Known rows, with every way that one mark hangs from another:
K_20(K_117(K_587 K_636)): [ 0.14 -2.31 -4.05  0.25 -0.53  0.09  0.37  1.08 -1.06  0.58 -1.58 -2.57
 -1.59 -0.98 -1.01  0.26  1.12  0.24 -3.86 -2.62  1.55 -0.01]
K_20(K_117): [-2.01 -1.68 -2.06 -2.42 -0.78  0.34  0.43  0.15 -0.51 -0.25  1.65 -1.11
 -0.86 -2.15 -0.75 -0.71 -3.44  0.26  1.98  0.38 -0.31  0.09]
K_117(K_111(K_59) K_587 K_636): [ 0.43  2.19  0.75  4.64  0.26 -0.49 -0.11 -0.41 -1.80  0.93 -1.43 -0.98
  0.50  1.36  0.14 -1.15  2.30 -0.31 -0.57 -0.52  1.07 -2.54]
K_587(K_108 K_117(K_636)): [ 0.30 -1.53 -2.27  1.41  0.40  0.12 -0.33  1.57  3.20  0.04 -1.63  0.39
  0.91  1.01  1.48  2.25 -1.10 -0.09 -3.25  3.86 -0.23  0.13]
K_111(K_59 K_117(K_20)): [-0.23 -3.88  1.19 -4.47  0.15 -0.16 -0.36 -2.28 -0.89 -0.10  1.94  1.21
  0.45  1.35 -0.35 -0.84 -1.78 -0.20  6.52 -0.04 -2.37  0.91]
K_111(K_59 K_117(K_20 K_587(K_108))): [ 0.86 -4.57  3.33 -2.64  0.30 -0.13 -0.45 -2.17  2.38  0.23 -0.36 -0.13
  0.05  2.60 -0.39 -0.36  1.09 -0.63  5.81 -3.22 -1.41  0.63]
K_587(K_108 K_117(K_20 K_636(K_284))): [ 0.56  1.53 -2.44 -1.89  0.45  0.82  0.15  0.74  3.34 -1.31 -0.95  1.96
 -0.09  1.13  1.24  0.26  0.58  0.13 -6.85  2.08 -0.28  2.77]
K_111(K_117(K_20)): [-0.32 -4.11  1.08 -4.95 -0.02 -0.03 -0.16 -0.41 -0.47 -0.26  2.66  1.02
  0.69 -0.91 -0.24  2.01 -2.13  0.15  5.99 -0.15 -1.44  1.13]
K_111(K_59): [-1.42 -1.20  2.57 -1.38  0.51 -0.23 -0.12 -1.61 -1.34  0.10  0.59 -0.39
  0.73 -0.41  0.28 -1.95 -2.57 -0.20  5.04  1.91 -0.26  0.12]
K_636(K_284): [-2.35  2.25  2.82 -1.65  0.34  0.67  0.45 -0.50 -0.87 -1.05  1.57 -0.78
 -0.35 -2.84 -0.07 -0.15 -2.28  0.45  3.65  2.46  1.56  1.62]
K_381(K_636): [ 1.37 -1.96 -1.56 -2.64  0.57 -0.65 -0.36 -0.39 -2.01 -1.70 -1.04 -0.97
  4.06 -1.72  0.00  1.39 -3.55  0.47  5.19  1.63 -0.08  0.69]
K_587(K_117(K_111(K_59) K_636)): [-0.48  3.34 -3.82  4.16  0.15 -0.32 -0.32 -0.22 -0.24  0.12 -0.20  1.30
  0.56  2.66  1.49 -0.50  0.17 -0.24 -2.86  4.79 -0.38 -2.93]
K_117(K_636(K_284)): [-1.05  2.23  2.06  0.53  0.64  0.61  0.40  0.79 -1.16 -0.50  0.05 -0.70
  0.63 -2.28  0.00  0.47 -0.63  0.48 -2.06  1.88  1.91  2.14]
K_587(K_108 K_117(K_20 K_636)): [ 1.04 -2.35 -3.22 -1.93  0.31  0.02 -0.30  1.62  3.06 -0.25 -1.72  1.92
  0.29  1.34  1.38  1.16 -0.53 -0.10 -5.24  2.18 -1.44  1.59]
K_381(K_636(K_284)): [ 0.64  1.75 -0.16 -2.44  0.81  0.08  0.19 -1.09 -1.78 -2.55 -0.94 -1.08
  3.65 -2.27 -0.09  0.34 -2.67  0.53  3.69  1.74  1.35  1.86]
K_20(K_117(K_111)): [-1.60  3.01 -1.84  0.86 -1.22  0.23  0.30  0.18 -0.67 -0.28  3.41 -0.23
 -1.28 -1.68 -0.60 -0.63 -2.61  0.22  2.04  1.42 -0.74 -2.01]
K_20(K_117(K_587)): [-1.05 -2.28 -3.08 -2.19 -0.74  0.20  0.21  0.04 -0.41  0.25 -0.01 -2.67
 -1.81 -1.57 -0.86 -0.44 -0.65  0.14  1.05 -1.65  0.79 -0.56]
K_587(K_108): [-0.74 -1.23  4.34 -0.69  0.13  0.17 -0.27  0.59  2.01 -0.14  0.57 -0.39
  0.11 -1.90  0.38  0.84 -3.24 -0.04  4.47  2.15 -0.49  0.90]
K_117(K_20 K_636(K_284)): [ 0.19  1.23  0.72 -2.98  0.44  0.52  0.52  0.17 -1.34 -0.74  0.00  1.09
 -0.13 -1.82 -0.12 -0.69 -0.13  0.49 -4.25 -0.31  0.61  3.53]
K_117(K_20 K_111 K_636): [ 0.67  1.96 -0.37  0.11 -0.13 -0.38  0.07  1.16 -1.72  0.00  1.36  2.26
  0.13 -1.19  0.20  0.23 -0.10  0.22 -2.79  0.28 -0.96 -0.17]
K_284(K_636): [-1.91 -2.09  2.58  1.79  0.83  0.28 -0.03  1.93 -0.98  0.29  1.17 -0.50
  0.10 -2.48  0.45  0.48 -4.71  0.51  6.72  2.57  0.17  0.02]
K_117(K_20 K_587(K_108)): [ 0.90 -3.09  2.58 -3.55  0.03 -0.12 -0.13  0.02  1.99  0.11 -1.05 -0.31
 -0.53 -0.88 -0.01  0.10  0.39 -0.22  1.97 -2.51 -0.30  1.63]
K_117(K_20 K_111 K_587 K_636): [ 1.23  1.03 -0.83  0.71 -0.18 -0.47 -0.03  0.89 -1.69  0.37 -0.59  0.67
 -0.33 -0.67 -0.12  0.67  2.62  0.13 -3.47 -2.24  0.38 -0.97]

Rows:
[ 0.77  1.69  3.26  0.28 -0.22 -0.33 -0.51 -1.73  1.55  0.17 -0.09  0.93
 -0.66  1.87  0.13 -2.54  1.59 -0.63  1.89 -1.70 -1.32 -1.25] -> K_117(K_20 K_111(K_59) K_587(K_108))
[ 0.47  1.15  2.80 -0.40 -0.49 -0.33 -0.18 -0.04  1.87 -0.13  0.37  0.74
 -0.89 -0.67  0.12  0.31  0.95 -0.18  1.51 -1.79 -0.98 -1.05] -> K_117(K_20 K_111 K_587(K_108))
[-0.58  2.77  4.39  3.76 -0.13 -0.14 -0.37 -1.65  1.72  0.48 -0.20 -0.71
 -0.54  1.37  0.22 -1.39  0.82 -0.63  4.08  0.22  0.12 -2.53] -> K_117(K_111(K_59) K_587(K_108))
[ 0.79 -3.74  0.12 -2.34  0.54 -0.22 -0.36 -0.75 -1.40  0.40  0.43  1.38
  1.31  2.23 -0.48 -0.23 -0.12 -0.14  1.25 -0.58 -1.65  1.60] -> K_111(K_59 K_117(K_20 K_636))
[ 0.64 -2.07 -1.25  1.48 -0.51  0.28 -0.01  1.46  2.10  0.70 -2.17 -1.93
 -0.91 -0.20 -0.88  0.07  1.12 -0.07 -4.29 -2.54  0.91  0.65] -> K_20(K_117(K_587(K_108) K_636))
[-1.47  2.06 -2.21 -0.16 -0.30  0.99  0.77  0.53 -0.77 -0.58  0.70 -0.93
 -0.99 -1.70 -0.84 -1.13 -1.03  0.52 -5.11  0.43  1.19  2.18] -> K_20(K_117(K_636(K_284)))
[ 1.68 -4.63 -0.31 -1.47  0.50 -0.41 -0.31 -1.01 -1.21  0.89 -1.29 -0.21
  0.99  2.57 -0.47 -0.07  2.68 -0.31  0.79 -3.38 -0.32  0.68] -> K_111(K_59 K_117(K_20 K_587 K_636))
[ 0.02  1.07 -0.01 -1.55 -0.56 -0.32  0.15 -0.34 -1.08  0.09  1.10  0.21
 -1.38 -1.31  0.14  0.04  1.19  0.09  1.94 -1.58 -0.30 -1.50] -> K_117(K_20 K_111 K_587)
[-0.92  5.63 -2.84  4.04 -0.90  0.79  0.89  0.34 -0.58 -0.23  0.32 -1.73
 -2.05 -0.64 -1.08 -0.69  2.66  0.32 -5.45 -2.04  2.18 -1.46] -> K_20(K_117(K_111 K_587 K_636(K_284)))
[ 0.33  2.12 -1.42  4.86 -1.03  0.19  0.15  1.38  2.07  0.71 -0.34 -0.96
 -1.43  0.14 -0.79  0.11  1.86 -0.22 -4.79 -2.09  0.66 -1.77] -> K_20(K_117(K_111 K_587(K_108) K_636))
[-0.39  2.14  1.28 -1.55 -0.29 -0.46 -0.22 -1.78 -1.55 -0.27  2.25  2.03
 -0.47  0.40  0.06 -3.04 -1.35 -0.22  2.78  0.85 -2.19 -0.98] -> K_117(K_20 K_111(K_59))
[-0.49  2.28  3.76  3.26 -0.39 -0.11 -0.14  0.18  2.06  0.17  0.42 -1.23
 -0.46 -1.15  0.23  1.35  0.65 -0.23  3.63  0.09  0.45 -2.41] -> K_117(K_111 K_587(K_108))
[ 0.75 -3.86  0.41  1.94  0.71 -0.32 -0.27 -0.98 -1.15  1.02 -1.60 -1.93
  1.13  2.14 -0.34  1.16  1.92 -0.29  3.04 -1.50  1.19 -0.79] -> K_111(K_59 K_117(K_587 K_636))
[-1.06  7.15  2.45  4.80  0.27  0.35  0.27 -0.92 -1.67 -0.47  0.80  0.77
  0.51  0.52  0.03 -2.35  0.57  0.06 -1.68  2.10  1.25 -0.69] -> K_117(K_111(K_59) K_636(K_284))
[ 0.88  2.06 -5.67  0.06 -0.24 -0.27 -0.04  0.88 -0.03 -0.11  0.59  2.69
 -0.38  1.00  1.24  1.33  0.20  0.12 -5.09  2.83 -1.29 -1.54] -> K_587(K_117(K_20 K_111 K_636))
[ 1.07  2.09 -3.07  1.17 -0.17 -0.08 -0.42  1.36  2.98 -0.54  0.23  2.85
 -0.32  1.93  1.49  1.24  0.41 -0.13 -5.78  2.67 -1.73 -0.87] -> K_587(K_108 K_117(K_20 K_111 K_636))
[ 1.89 -3.18  1.20 -1.30  0.28 -0.15 -0.22  1.18  1.53  0.66 -2.80  0.03
 -0.06 -0.28 -0.07  0.61  1.79 -0.12 -3.63 -2.89  0.22  2.05] -> K_117(K_20 K_587(K_108) K_636)
[-0.34  2.55  0.36  2.85 -0.98  0.11 -0.08 -1.25  2.32  0.38  0.40 -1.24
 -1.49  1.95 -0.68 -3.09  0.88 -0.63  1.71 -1.66 -0.63 -2.73] -> K_20(K_117(K_111(K_59) K_587(K_108)))
[-0.41 -3.32  4.47  0.55  0.37 -0.08 -0.51 -1.78  2.44  0.46 -0.34 -1.81
  0.84  2.02 -0.20  0.79  0.57 -0.64  7.92 -0.85  0.18 -0.71] -> K_111(K_59 K_117(K_587(K_108)))
[ 1.71 -2.99 -1.14 -2.84  0.33 -0.39  0.20  0.63 -1.47  0.67 -2.34 -0.52
 -0.21 -1.09 -0.07  0.48  1.81  0.15 -3.21 -2.81  0.52  1.52] -> K_117(K_20 K_587 K_636)
[ 0.25  2.00  0.26  4.14 -0.08 -0.29  0.15  1.09 -1.54  0.82 -0.61 -1.20
 -0.02 -1.04  0.06  1.61  1.83  0.13 -0.94 -0.55  1.75 -2.30] -> K_117(K_111 K_587 K_636)
[-0.46  1.67 -0.31  1.44 -0.34  0.94  0.62  0.60  2.50 -0.27 -1.71 -2.06
 -1.40 -0.13 -1.10 -0.79  2.05  0.07 -5.55 -2.63  2.29  1.64] -> K_20(K_117(K_587(K_108) K_636(K_284)))
[ 0.60 -2.28 -6.07 -3.48  0.26 -0.12 -0.12  1.07  0.03 -0.10 -0.92  1.94
  0.04  0.78  1.28  1.12 -0.45  0.20 -4.81  2.39 -0.99  0.90] -> K_587(K_117(K_20 K_636))
[-0.74  2.34 -4.24 -2.15 -0.53 -0.12 -0.15 -0.13  0.40 -0.72  2.14  2.13
 -1.06  0.56  1.27  0.71 -1.47  0.11  0.31  3.51 -1.87 -1.89] -> K_587(K_117(K_20 K_111))
[ 0.73  2.52 -0.19  0.95  0.10 -0.50 -0.26 -0.58 -2.02  0.39  0.44  2.38
  0.28  0.92  0.14 -2.50  0.05 -0.18 -2.40  0.36 -1.55 -0.16] -> K_117(K_20 K_111(K_59) K_636)
[ 0.42 -4.04 -0.07 -2.64  0.18 -0.15 -0.09  0.86 -1.11  0.11  0.85  1.30
  0.89 -0.37 -0.18  2.50 -0.71  0.27  0.45 -0.52 -0.92  1.66] -> K_111(K_117(K_20 K_636))
[-0.51  2.65 -2.93  3.09 -0.99  0.09  0.29  1.33 -1.10  0.14  1.71  0.18
 -1.18 -0.89 -0.72 -0.21 -1.12  0.24 -4.04  0.91 -0.12 -1.45] -> K_20(K_117(K_111 K_636))
[ 0.27  1.53  0.80 -1.17 -0.16 -0.51 -0.25 -2.28 -1.40  0.31  0.36  0.46
 -0.73  0.86  0.00 -2.70  1.65 -0.39  2.41 -1.46 -0.84 -1.90] -> K_117(K_20 K_111(K_59) K_587)
[ 0.38 -4.19  0.51  1.59  0.36 -0.21 -0.11  0.89 -0.95  1.01 -0.89 -2.26
  0.87 -0.19 -0.34  3.91  1.52  0.22  2.50 -1.18  1.87 -0.51] -> K_111(K_117(K_587 K_636))
[ 0.22 -0.01  1.67 -1.90  0.68  0.48  0.25 -1.64 -1.24 -0.75  0.90  1.55
  0.43  1.68 -0.57 -1.17  0.67  0.02 -0.04 -0.86 -0.38  2.87] -> K_111(K_59 K_117(K_20 K_636(K_284)))
[-0.25  1.41  3.27  2.56  0.58  0.79  0.37  0.82  1.79 -0.14 -2.43 -1.73
 -0.16 -0.88 -0.11  0.61  2.44  0.04 -2.92 -0.97  2.69  2.07] -> K_117(K_587(K_108) K_636(K_284))
[-0.20 -3.12  1.70  1.57  0.64 -0.21 -0.26 -0.73 -1.37  0.38  0.48 -0.09
  1.55  1.59 -0.06  0.77 -0.62 -0.18  3.15  1.44 -0.18  0.29] -> K_111(K_59 K_117(K_636))
